What can hang from each mark:
C: J
S: B L
Z: J W
W: B L Z
L: W
A: B
U: B
B: A S U W

Every row comes from one small tree of marks. The marks that hang from a mark follow it in brackets, in alphabetical order. Every link used is in the known rows. Which tree was each row made from?
Known rows:
L{W{B Z}}: [ 23.2 -43.0  17.5   7.9  -7.3  11.6  39.2 -48.1   8.3   1.2  22.1  12.6
 -12.6 -34.8   1.2  21.5  12.0   0.9  12.9  11.2 -15.0  -6.3  24.2 -30.0
   7.9  10.3]
A{B{S{L} U W}}: [-35.2  24.4 -35.6   0.8 -16.4   4.6  16.4  15.0   1.1  12.9 -14.9  -5.4
   2.1  13.0 -15.4  24.3 -24.2  13.7 -13.1 -31.8  21.2   1.5 -22.7   4.2
  -7.1  -6.1]
U{B}: [ 22.4 -24.8  -1.8 -12.5  -0.3  -6.9   8.4   1.7 -33.8   4.8 -13.7 -34.1
  -8.9  -4.6 -19.0  12.5  10.0  13.0 -13.9  24.9 -23.6  -0.8  -5.1  -8.8
 -11.2 -12.8]
L{W}: [ -9.6 -24.5  20.9   6.4 -10.4   2.2   1.5 -12.1  22.9   8.5  16.7  12.6
  -1.7   5.8   2.8  27.2  -5.4  12.9   9.0  14.7 -25.6   0.6   8.8 -11.6
  -5.5  20.2]
A{B{S U W}}: [-44.3  35.9 -29.0   5.4 -28.6  -8.7   8.1   7.0   3.8  24.5 -16.6  -9.9
   6.2   4.0  -0.6  48.1 -31.5  14.7  -5.0 -32.0   6.7   6.9   3.0  26.0
   2.7  -9.8]
L{W{B{A S} Z}}: [-18.3 -41.7   2.1  -9.9 -14.3 -12.5  71.8 -65.9  15.3  25.1   7.6  26.7
   0.8 -36.5   3.6   7.7   4.0  14.6  20.4 -27.3 -13.4 -11.4  16.6 -22.6
  16.4 -14.0]
Z{J W}: [-11.3  -8.3 -12.5 -24.3   6.9  11.1 -14.9  26.4  58.0  26.2  18.8  22.0
 -18.5  -4.1 -32.5  10.4  13.6  13.0   3.3  32.6  10.9  -6.5  41.6  24.3
  -4.8 -14.0]
C{J}: [ -6.9  13.9   3.4 -14.0   2.4  17.0 -39.3   2.4   5.8 -24.7  10.1 -10.4
 -13.3  30.0  -0.2   6.5  -7.2  15.7  13.6   3.7  17.9  -2.7   3.0 -16.8
   9.2  -4.4]
Z{J}: [  1.3  20.8 -12.5 -28.1   6.6   2.6 -24.7   2.2  26.9  13.4  -3.3  13.1
 -14.9   6.1  -8.3   5.2  11.7   1.0  -1.7  22.5   0.0   2.4  25.6   4.0
   8.5 -14.5]
U{B{A S W{L Z}}}: [-41.4 -12.5 -12.7  -5.1 -14.9   2.1  46.7 -42.8 -44.2  18.8 -28.6 -18.0
  33.6  -1.4  19.7   6.3   1.0  22.5 -26.4 -26.7 -18.6  -1.1 -11.5 -24.3
  25.8  -8.0]
B{A S{L} W}: [-77.4   5.3 -27.9 -24.6 -14.9  -7.9  49.7   3.2  12.3  10.6 -20.0  21.9
  25.1  20.7  21.4 -36.9 -24.6  12.8 -22.5 -52.3  18.7  -3.7 -25.5  -2.7
   3.7 -22.0]
U{B{A S{L} W{Z}}}: [-41.5 -21.7 -25.0 -25.0 -12.9  -4.5  63.5 -13.6 -31.2   1.2 -28.9 -17.6
   2.7  -5.9   6.9 -20.2   4.7  16.4 -31.9 -30.6 -16.0  -4.7 -29.1 -29.7
  -2.5 -23.3]
B{A U W{L Z{J}}}: [-25.1  38.5 -37.1 -15.2 -14.1  17.4   0.2 -27.7  -9.4  17.5 -17.1   4.7
  26.6  38.5  57.3  21.5  -0.5  22.2 -49.4 -13.6  21.1   1.5  22.6 -24.6
  40.2  15.9]
W{B{S} L}: [  4.3 -17.2   6.0   6.6  13.2  17.9  26.3 -47.9 -18.5  35.2  -1.9  23.6
  26.6 -25.0 -21.5 -23.5   4.4   5.0  17.7   0.5  28.5  -9.9 -10.1   2.2
  21.8 -11.9]
L{W{B{U}}}: [ 28.9 -30.8   3.4  -4.0  -8.1   1.2  16.7 -18.8   1.5  30.8   5.5   6.5
 -13.3 -11.7   0.1  25.7  -3.4  17.3  -1.7  24.8   0.2 -11.3  23.1  -6.8
  -8.0   6.5]
L{W{Z{J}}}: [ -3.3 -11.8  17.7  -4.9 -10.9  13.6  -9.1 -32.5  37.2   6.6  18.8  19.3
 -24.9  -5.9   1.3  36.0  17.8   5.8   5.0  23.3 -36.3  -2.9  25.2 -32.9
   9.9  15.6]
S{B L}: [-11.6 -17.1  17.0 -39.6  19.3   5.4   0.9  21.6  -7.9  -3.7  -0.6  14.5
  -3.6   7.2  -7.6 -54.8   9.6 -20.9 -24.6  -2.7 -24.1   1.6 -44.4 -40.0
 -17.9  -3.8]
B{A S{L} U}: [-32.1   1.8 -29.8 -35.8   1.5 -15.5  37.6   6.0  -6.9  33.2 -31.7  13.2
   7.7  17.7   0.1 -32.0  -4.4  30.3 -18.6 -37.3  15.5 -17.1 -39.9 -12.9
  -3.3 -31.1]
U{B{W{L}}}: [  1.5 -12.1  -1.8   7.0  -8.1  20.5  -5.2  -8.4 -45.3   9.1 -11.8 -30.3
  27.6  13.3   8.8  19.7  -5.5  12.6 -33.9  25.2  -9.5   7.8  -2.2 -11.3
   2.6  17.2]
U{B{A W{L Z}}}: [-10.6 -15.8 -19.2  -1.9 -11.7   5.6  40.6 -32.4 -50.7  -4.5 -15.8 -29.2
  33.9  14.1  27.6  16.1   1.6  16.5 -43.6  -7.0 -10.0   9.7   3.7 -37.4
  21.2  11.8]
B{S{L} U W}: [-48.3  22.6 -17.0  -5.7 -13.9  16.4   2.5  24.0   4.7  33.5 -33.4   5.1
  -4.4   6.8  12.1 -13.7 -13.4  12.1 -25.6 -20.7  12.1 -13.4 -32.4   7.9
  -6.7  -6.2]
W{B Z}: [ 36.4 -21.6  -5.7   3.1   3.9   8.6  44.0 -42.0 -17.1  -7.7   7.2  -1.1
 -12.8 -45.6  -0.6  -6.8  18.4 -12.0   6.2  -6.2  11.4  -9.6  19.6 -21.8
  13.9  -9.9]

Which tree is each row?
[ 34.0 -13.2 -30.7 -12.5  12.0   2.3  39.3 -36.9 -42.0  28.8  -4.9   4.5
  38.2  17.5  13.9  -9.5  -1.6  24.3 -21.5  -0.9  48.8  -6.9  11.0 -15.3
  21.8  -7.2] => W{B{A U} L}
[-41.6  21.5  17.8 -20.2  -2.2  25.0 -27.1 -16.8   1.7  10.5  -2.0  16.7
  12.5   7.6  38.0  -5.1   8.9 -22.0 -36.9  -1.3 -28.3  12.0   4.5 -34.4
  29.1  21.8] => S{B{W{L Z{J}}}}
[ 16.9 -57.0  -7.1 -14.1   7.2   8.6  68.4 -38.8   0.9 -15.5  17.6  20.4
  -1.3  -9.1  -4.2 -18.8   8.9   8.3  -7.6  -7.0   7.3  -7.2  -2.3 -55.0
  -2.7   2.4] => S{L{W{B{A} Z}}}
[-50.6 -14.4  -4.4 -38.2  -0.2  -0.9  43.1 -32.0  39.8  20.2  -1.2  41.7
  -6.4   6.0  -9.8 -19.0   8.9  22.1   0.8 -22.6 -17.7  -9.3 -14.8 -40.7
   6.9 -21.0] => B{A S{L{W{Z{J}}}}}
[-12.5  31.5 -23.7  17.9 -10.4  25.7  -4.8 -34.0   5.4 -15.8  18.7   0.2
  19.7  16.4   3.7  51.0  -3.2  -4.3 -13.1  -5.4  14.0  19.5  25.0 -19.3
  30.2  23.0] => A{B{W{L Z{J}}}}
[-22.4 -14.3   9.1  -4.7  -6.0  13.8   6.8   4.6  13.3  40.7 -13.2  17.2
 -15.3   4.6 -18.4  -1.2  -0.1  24.2   0.5   0.3 -14.0 -18.1 -40.3 -15.6
 -21.6   1.4] => B{S{L{W}} U}
[ 21.2 -24.9   8.8 -11.5  -0.9  14.5  17.3 -44.5  29.8  10.7  21.9  24.5
 -26.0 -27.8  -3.3  28.3  18.4   3.3  12.8  24.7 -11.8  -6.2  42.0 -28.8
  10.2   0.2] => L{W{B Z{J}}}
[-67.1  27.3 -29.5  -3.8 -23.3   1.8  18.7 -16.0 -14.1  46.5 -32.3  10.3
  48.0  31.6  40.9   3.2 -27.8  31.3 -29.9 -41.4  19.0  -7.3 -10.6   7.1
  27.3   1.2] => B{A S U W{L}}
[-75.3  22.3 -33.9 -36.9 -14.2   4.5  40.1 -19.2  33.0  12.2 -18.8  30.4
   2.5  10.2  21.1 -29.7  -2.0   6.5 -22.4 -47.2   6.6  -5.6  -5.4 -22.4
  19.9 -28.6] => B{A S{L} W{Z{J}}}
[-49.0  16.0 -14.2 -37.1 -19.7 -17.9  16.7   4.0 -18.0  15.9 -22.7  -7.7
   7.6  14.3  64.1  -0.7 -12.0  -6.7 -54.7 -45.4 -28.7   1.8   0.2 -30.2
  13.2   0.4] => S{B{A U W{Z}}}
[-36.4  22.6  12.0 -11.9  -6.8  15.0 -31.0  12.4 -24.2  32.4 -18.0  -2.2
  26.4  25.3  43.5   2.5 -10.0  -7.9 -47.7  -1.3 -17.2   4.5 -14.1 -15.7
   9.4  23.7] => S{B{U W{L}}}
[ 26.6 -45.2 -12.5 -15.5   6.4   6.4  58.1 -29.8  -6.8  -2.2   7.2  12.6
  -7.1  -3.1   1.6 -11.4  12.3  18.3 -19.6  -4.8   9.6 -11.9  -7.4 -58.1
  -7.0   2.6] => S{L{W{B{A U} Z}}}
[ -9.0 -39.5 -23.7 -10.1   6.7   4.1  53.4 -17.4   3.8  60.0   2.8  24.6
  32.2 -11.9 -23.9 -14.2  -1.5  35.4   3.2  -6.7  44.9 -24.0  13.4  22.4
  10.3 -17.9] => Z{W{B{A S U} L}}
[-23.9  -2.5 -10.3 -27.4  -7.8  19.7  15.3  -5.2  -7.2  14.5 -30.0  -8.2
 -25.3 -16.6 -14.3  -4.9  19.1   6.8 -25.7   5.6 -23.8  -5.3 -15.3 -23.4
  -2.0 -23.1] => U{B{S{L} W{Z{J}}}}
[-18.9 -55.0   0.2 -26.7  -0.7 -12.0  63.8 -27.8 -19.0  11.7 -13.5  -4.7
  -4.5  -8.4 -21.1  -8.9  10.4  29.3  -8.1 -10.8 -38.9 -12.2 -34.7 -51.5
  -8.0 -22.0] => U{B{A S{L{W{Z}}}}}
[ -9.3 -40.4  17.2  -3.4  -8.4  -0.8  32.3 -36.6  24.6  37.8   6.8  29.4
  -5.0 -29.7 -17.3   6.9  -5.8  10.9  28.8   4.1 -10.0 -11.6   8.8   4.6
   1.4 -11.4] => L{W{B{S}}}
[-45.9  13.7 -19.9  14.4 -16.9  12.2  36.5 -14.4   8.1 -19.6   3.1   1.2
   1.8 -12.5 -15.4  12.4 -13.4  -5.5  -3.1 -44.1   6.4   7.5 -23.6 -17.0
   5.0  -3.2] => A{B{S{L} W{Z}}}
[  3.2   0.3  -7.2  -2.7  -5.0  31.2  -8.5 -23.6 -29.0   5.2 -13.0 -21.8
   5.7   1.4   7.0  27.6  17.7   8.0 -36.7  30.8 -17.4   5.9  14.6 -27.8
  20.1  13.2] => U{B{W{L Z{J}}}}
[-16.2 -14.9 -30.1 -26.0 -16.3 -21.3  35.8   2.4 -32.3   0.2 -19.9 -29.8
  17.3  19.2  24.6  14.1 -16.7  19.9 -40.1  -9.7 -10.2   3.3  13.8  -3.3
   2.2 -17.0] => U{B{A W}}
[ 34.3 -41.0  -9.5  10.2  17.0  29.0  20.2  -0.1  -0.3  37.6  16.2   9.6
  16.0 -14.6 -23.8   2.0  11.3  21.4  -5.1  27.0  47.3 -19.3  23.0  15.3
   1.3   6.7] => Z{W{B{U} L}}
[ 21.2 -19.7 -20.8 -32.5  -6.9  -8.7  32.0 -43.4  18.8  25.9   2.9  17.0
 -17.4  -5.9  14.4  27.9  12.1  23.5 -10.6   9.8  -0.2  -8.4  46.4 -32.3
  15.3 -10.2] => L{W{B{A U} Z{J}}}
[ 10.9  17.0   0.7   5.7  12.6  39.1 -18.5 -43.0   2.7   1.5   7.8  14.0
   3.5   5.5   2.5   8.2  31.2  -2.2  -6.9  18.1  -2.0   2.2   8.0 -39.2
  34.2  20.6] => W{L Z{J}}
[ 20.8 -28.9 -12.9 -12.9  24.8  30.5   5.8 -10.5  36.6  34.1  27.3  32.6
   8.3 -13.1 -39.9  -2.2  20.3  13.3   7.1  47.1  44.0 -10.1  49.7  18.4
  11.0 -10.3] => Z{J W{B L}}
[  5.2 -25.9  15.2   4.1 -12.5   7.2  36.1 -42.4   4.1  41.1  -2.9  13.1
 -21.8 -44.1  -4.0  26.9  11.0  14.2  15.5  -1.4 -16.0 -18.2   7.2 -16.7
   6.0  -2.2] => L{W{B{S U} Z}}
[ 17.2 -24.4 -19.3 -33.2  16.9  11.6  12.8   9.1  53.1  30.8  20.5  27.7
 -17.8 -25.4 -37.5  -1.9  15.1   9.8  11.5  36.7  31.4 -12.1  60.9  31.6
  -4.9 -31.0] => Z{J W{B}}
[ 25.9 -47.9  -0.6  14.8  19.1  29.2  27.1  -9.4   8.4  20.7  27.2  16.5
  25.8 -21.0 -34.1 -11.3   7.1  11.8   9.6  24.5  43.6 -14.4  24.1  14.3
   4.3   4.9] => Z{W{B L}}
[-45.8   4.7 -22.7 -56.2  -3.2 -12.2  19.2  35.1 -16.5   9.3 -25.0   4.5
  15.8  39.0  42.6 -37.0 -16.4  -1.1 -64.4 -31.6  -3.3  -0.2 -27.0 -33.2
  -9.6  -6.3] => S{B{A U W} L}
[-43.0 -17.5 -13.6 -29.9  -4.7 -11.9  37.9  -2.2   9.7  38.5 -16.3  23.9
   3.1  21.9  -0.5 -13.2 -11.6  35.5  -9.2 -25.3  -3.6 -15.2 -33.0 -24.3
  -9.7 -15.9] => B{A S{L{W}} U}
[ 21.4 -20.0 -39.6 -36.0  19.5  13.7  21.3  -5.3  22.1  49.2  11.3  25.6
  16.0  10.9 -21.0   0.1  12.0  35.3 -11.9  25.0  54.6 -15.5  54.1  11.7
  13.7 -19.3] => Z{J W{B{A U} L}}
[-20.6 -52.7  -3.5 -36.8  -1.0 -18.8  56.8  -9.8 -13.1  19.5 -15.2  -1.7
   0.2   8.6 -26.4 -12.0  -0.3  35.6 -10.0  -5.5 -30.7  -8.4 -31.9 -32.5
 -17.3 -29.0] => U{B{A S{L{W}}}}
[-49.9  18.0 -11.1 -30.2 -12.6  -5.0   2.0   4.9 -29.0  28.2 -18.1   5.6
  42.6  42.9  59.4  -8.3 -23.2   5.7 -57.6 -28.0  -6.5   6.7  -9.0 -22.6
  17.7  11.3] => S{B{A U W{L}}}
[-52.5  17.7 -17.8 -47.4 -17.2 -27.2   7.4  21.5 -12.8  26.6 -24.8   0.7
  18.0  33.2  58.7  -7.9 -25.4   0.9 -51.7 -36.4 -17.9   1.6   1.3  -9.0
   2.3  -7.6] => S{B{A U W}}
[-38.2  34.3 -24.1  21.3 -21.8  11.6   0.5 -12.0 -10.1  29.5  -8.6  -6.2
  30.1  20.5   0.9  46.4 -26.4  14.9  -9.9 -22.3  20.3   9.5  -7.2  12.1
  14.4   9.6] => A{B{S U W{L}}}
[-36.3 -18.0 -10.2 -20.9  -8.5  -4.7  50.2 -19.6   5.9  28.7 -14.2  17.4
  -2.7   4.9   1.8  -6.7   0.5  33.4 -11.9 -32.3 -13.3 -18.6 -34.3 -39.3
   1.1  -9.4] => B{A S{L{W{Z}}} U}
[  2.0 -32.1   2.0 -23.6   8.2   0.4  21.1   3.5 -26.9  16.0 -25.3 -14.6
 -12.3 -13.7 -39.9 -24.0  15.7  15.3  -5.2   9.5 -20.9  -7.8 -40.1 -14.7
 -20.2 -29.1] => U{B{S{L}}}
